Known rows, with every step that occurs
Q-C-Y-S: [ 13   8  -1  16  22  19  -9 -11  18  -1  -9 -14  10   1  -9 -24 -12  10
  -4  -6   1]
Y-S-Q-C: [ -7  13  -8   2  31 -24   6 -22  23 -12  -5 -27  13   4  -1 -16   5  17
 -17   0   1]
C-B-S-Y-V: [  0 -20  14   2 -13  -8   6  14   3  33  -9  35 -34  -4 -11  35 -10 -33
 -14  21   2]
Y-V-Q-S: [-24   2  -3   3 -29  29  -3   6 -27   1  13  10  39  -4  12  20   7 -26
  13   0  -3]
Y-C-B-S: [ -2  34  10  -1  -3  11   1  -1  -4  32 -27  -2   0  12 -11   8 -32  18
   4   7  -1]
S-Y-V-Q: [ -2 -30  10 -11 -20  19 -11  13 -17   3  33  26  14  -7   9  -7  33 -18
  -3  13  -3]
B-S-Y: [  8 -27   3   4   3   7  17  17  17   6  -6  12 -14  -2   1  15   7 -12
  -1   6  -3]
B-S-Y-C: [ -2  -6   5  -1   5  22   2  14  15  19   1  14   4   0  -1  -9  -6   6
   2  -7 -10]
B-S-Y-V-Q: [  2 -25   2  -1 -21   7 -13  31  -6  15  22  27 -12  -9  11  14  20 -24
  -4  11  -4]
Q-C: [ -2  -2   0   8   5  -8  -3 -14   2  -1   3 -11 -10   4  -2   5   5  12
  -9 -19  -2]
B-S-Q: [ -2   3 -10   6   7 -23  19   1  11 -12 -17  -6 -36   3   4  14 -12   9
  -3  12   2]
V-Y-S-Q-C-B: [-10  31   1   4  36 -33  19 -27  13   0 -13 -34  23  -1 -15 -13 -10  20
 -15  25  13]
Q-V: [ 23   8  -4 -22   2 -13   2  -3  -5 -17  -2 -18 -20   4   5   5   6   1
   1 -29  -2]
Q-S: [-17  -2  -3   7  -7  25  25  -7  -4  -9 -19  -2  31   3   4  18  -8 -14
  16  -6  -2]
S-Q-V-Y: [ 17  12 -12 -18  16 -40  23 -10   1 -38   4 -25 -17  -5   5 -12   6  11
   4 -14   8]
V-Q: [  5   2   6 -10 -10  23  -3   3 -24 -11  11 -15  29   3  12  -6  23  13
   9   9   0]
C-B-S: [  9  12   9   3  -4  -4  13   5  -3  20 -33  -9 -20   6  -6  34 -20   0
   2  18   4]
V-Q-S-Y: [-19 -31   7  -2 -14  42   0  11 -11  -3   5   6  81   0   4   4  32 -19
  18  17  -3]
B-S-Q-C-Y-V: [ -5  -9 -13  30  -7 -37 -29   2  18   3   0  26 -77  -2  -7   6 -20  -8
 -14  -2   4]
V-Q-S: [-18   3  -1   0 -17  37   6   2 -21  -8  -6 -12  63   2  10  11  12  -8
  22   4  -2]
S-Q-V: [ 15   3  -8 -22   9 -37   1 -11   2 -32   1 -13 -23   4   4  -6  12   9
  -4 -10   2]

Rows
[ 11  12   1   6  11  28 -33   0   1   1   6 -24  40   1  -1 -32   8  16
   1   6   1] -> V-Q-C-Y-S
[ 10  -7   4  13  -8  17 -42  -1 -10  -1  14 -10  15   4  -1 -22  18  14
   5   2   2] -> V-Q-C-Y
[ 16  17  -3 -14   4 -54  -1   0   6   4 -30 -15 -36   9  -7  27 -11  -2
  -7   9   7] -> C-B-S-Q-V
[  3 -29   0   4 -12  -5   9  23  10  14   8  35 -43  -9   1  22  -1 -30
 -11   0  -5] -> B-S-Y-V
[-11 -10  -1  12 -33  44 -16   9 -25  -2   7  25  28  -5   4   1  -6 -26
  23   8   1] -> C-Y-V-Q-S
[  4 -10 -10  28   7 -28 -24  -2  23  -2 -10   4 -50   4  -9  -1 -15   9
  -6   7   4] -> B-S-Q-C-Y
[-12 -31   7  -2 -16  -1 -34   7  -5  17  42  20  11  -3   3  -4  38 -13
 -17   0  -4] -> S-Y-V-Q-C
[  1  17  -7  -8  27  -1  31 -16  14 -27 -10 -20   9   2   4 -20  -3  18
  -5  13   1] -> Y-S-Q
[ -4 -14  12 -11   7  33   1  -4   1   7  14  18  30   3  -3 -31   3  16
   6  -4  -8] -> S-Y-C
[ -6   1   3  -2  -5   2 -24  -3 -13   3  15 -21  29   5   5  -4  29  16
  -3  -6  -2] -> V-Q-C
[  0 -34   8  -4 -10  10  11   2  -1  -1  22  33 -19  -7   1   3  12 -15
 -10   0  -4] -> S-Y-V
[ 24  15  -7 -18  10 -15  21  -3  -6 -23   2 -26 -15  -6   6   0  -1   3
   7 -32   3] -> Q-V-Y
[ -6 -15  -5  20  -3 -26 -27 -15   5 -10  17  28 -54   0 -10 -16  -5   0
 -14   1   4] -> S-Q-C-Y-V
[  7  37 -20 -11  18 -37   9   4  13 -10  -2 -21 -25  -4   4 -16 -23  20
   5 -24   0] -> B-S-Q-V-Y-C
[ -2  27   2  -5  11  24  26 -10 -10  -4   6 -11  12  -3   3 -32 -17  28
  14 -17   0] -> V-Y-C
[-24 -34   2   6 -17  23  19   5   1   3   9  41  19  -7   0  19   4 -44
   3   0  -5] -> Q-S-Y-V
[ -2  41   7   3   5  14  19   2  -6  27 -20 -16   8   1 -11   0 -40  19
  12   4   5] -> V-Y-C-B-S
[  4  37  -1 -21   6 -37 -14  -6   5  16 -24 -13 -21  12 -11   4 -24  17
  -2  -1   1] -> Y-C-B-S-Q-V
